Each row was made from one small tree. The marks that hang from a mark follow it in brackets, in alphabetical order. Every link used is in the known rows. Write each row's tree.
(in the rows, 128 means zero)
Known rows
zabikop(nipamon): [105  93  67  96 108 140 109 104 160  63 125 104 162 164 142 162  73 188
  97]
pepini(zovo): [115 102 110 100 115 140 108 121 105 103 133  84 151 147 117 199 110 146
 119]
letu(vofu(pepini) zovo(nipamon zabikop)): [157 142 169 153 169 124 193 166 115 180 179 119 100 109 150  73 217 119
  66]
vofu(nipamon pepini zabikop): [133 140  83 132 141 124 132 137 152 149 122 216 127 118 144  65 166 163
 173]
pepini(zabikop zovo): [ 80 146 113 108 109 134 115 126  97 123 108  75 147 150 108 164  91 138
 144]
zovo(zabikop): [139 111 110 105 113 130 130  99 128 108 151  97 121 163 133 119 131 183
  88]
zovo(nipamon vofu zabikop): [130 108 142 123 146 125 113  89  95 170 170 127  42 166 136 117 188 129
  76]
vofu(nipamon pepini(zovo(letu)) zabikop): [172 135 175 132 130 122 105 140 116 139 116 198 141 108  99 113 157  90
 186]
vofu(pepini(zovo) zabikop): [125 124 119 114 111 137 122 149 108  70 127 161 150 116 125 134 143 130
 156]
zovo(vofu(nipamon)): [114 115  83 127 157 122 105  94 135 220 124 156  92 148 147 150 149 140
 158]
letu(zovo(vofu zabikop(nipamon))): [125 104 129 121 119 138 113 104 147  98 151  95 138 161 153 142 131 116
  88]
vofu(nipamon pepini(zabikop)): [ 99 177  85 130 140 122 138 139 128 200 102 169 132 143 135  68 141 166
 167]
vofu(nipamon pepini(zabikop zovo(letu))): [138 172 179 129 128 120 109 138  90 189  96 151 145 132  87 112 132  91
 180]
letu(vofu zabikop zovo(nipamon)): [ 85 160 115 206 152 125 163 147 143 189 160  82 103 111 149 113 165 122
 103]
vofu(zabikop): [114 117  76 112 117 128 121 106 146  89 132 138 142 132 143 114 119 177
 157]
letu(vofu zabikop(nipamon) zovo): [ 78 143  82 189 117 137 151 149 186 104 126  75 164 113 161 140  91 138
 109]
vofu(nipamon zabikop): [125 125  75 129 142 121 121 112 170 152 125 175 119 125 138  90 136 166
 166]
vofu(pepini): [117 127  85 109 119 132 133 128 112 117 131 144 156 151 143 129 142 185
 136]
letu(vofu zovo(zabikop)): [152 128 137 137 148 125 179 138 142 161 158  69 137 109 152 119 150 138
  96]
vofu(pepini(zovo(letu)) zabikop(nipamon)): [156 109 169 107  89 138  91 136 125  17 114 165 176 124 104 141 100  96
 147]

Which tree is each row?
[122 133 164 115 113 127 124 135 121 108  91  71 149 108  95 178  45  84
 129]  pepini(zabikop(nipamon) zovo(letu(vofu)))
[202 117 202 135 152 115 141 128 123 198 137 111  90 100  93 149 141  80
 108]  pepini(zovo(letu(vofu(nipamon)) zabikop))
[161 133 175 138 160 112 152 137  92 185 144 148  98 107 124 114 174 119
 119]  zovo(letu(vofu(pepini)) nipamon)
[132 123 145 142 157 127 156 176 105 131 144 164  80  75 128 119 182  96
 120]  letu(vofu(pepini(zovo(nipamon)) zabikop))
[ 91 168 101 136 136 134 174 175 152 124 103 106 184 104 158 101  99 130
 132]  letu(vofu(pepini(zabikop(nipamon))) zovo)
[109 130 164 100  89 134  87 111 114  71  93  80 173 154  87 173  44 101
 132]  pepini(zabikop(nipamon) zovo(letu))
[111 169 118 143 161 124 165 178 114 217  94 146 107  91 121 117 134 104
 158]  letu(vofu(nipamon pepini(zabikop zovo)))
[125 134 129 156 173 119 171 146 149 167 159 120 111  83 150  95 176 115
 128]  letu(vofu(zabikop) zovo(nipamon))
[138  89 167 112 103 133  63 100 120  56 114 144 134 128 106 187  92  60
 159]  pepini(zovo(letu vofu(zabikop(nipamon))))
[113 114  75 109 102 140 121 135 162  27 117 178 161 132 153  96 109 172
 133]  vofu(pepini zabikop(nipamon))
[ 87 158 147 123 131 133 124 151  68 146 128 126 108 146 106 117 157 116
 115]  vofu(pepini(zabikop zovo(nipamon)))
[106 128 108 138 137 127 113 109 134 141 143 136 145 123 161 131 157 112
 188]  letu(zovo(vofu(zabikop)))
[118 100  70 120 128 130 147 131 187  67 117 133 129  93 155 127  80 155
 126]  letu(vofu(zabikop(nipamon)))
[177 120 175 132 143 111  97  75 117 215 141 152  76 155 114 118 164 100
 140]  zovo(letu vofu(nipamon) zabikop)
[182 120 172 122 131 113 155 103 122 154 146  95 109 116 117 125 126 134
 108]  zovo(letu(vofu) zabikop)
[164 110 176 111 106 130  97 100 110  89 135 159 117 163 127 121 135 108
 108]  zovo(letu vofu(pepini) zabikop(nipamon))
[172 133 140 144 160 104 143 116 162 197 118 171 110  78 121  98 130 115
 187]  zovo(letu(vofu(nipamon zabikop)))
[ 81 152  78 105 101 140 126 136 133  74  95 135 167 158 142  99  84 175
 128]  vofu(pepini(zabikop(nipamon)))
[111 131 116 170  99 126 125 115 164  98 112  99 136 120 128 146  67 133
 120]  zovo(letu(vofu zabikop(nipamon)))
[ 78 126 101  98  96 142 101 126 129  62  97  76 160 155 112 170  50 133
 110]  pepini(zabikop(nipamon) zovo)
[118 148 153 191 137 110 137 116 119 183 144 105  78 119 117 119 141 117
 117]  zovo(letu(vofu zabikop) nipamon)
[151 115 151 111 106 140 128 144  89  88 147 120 129 150 118 138 158 137
  87]  vofu(pepini(zovo(zabikop)))
[145 127 118 137 164 129 158 174 122 201 117 153 112  87 129 155 155 116
 134]  letu(vofu(nipamon pepini(zovo)))
[124  90 108 105 112 137 101  89 142  84 140 115 100 170 145 148 112 142
  80]  zovo(vofu zabikop(nipamon))
[178 104 203 101  89 141 100 129 106  35 133 123 154 154  95 148 114 103
  76]  vofu(pepini(zovo(letu zabikop(nipamon))))
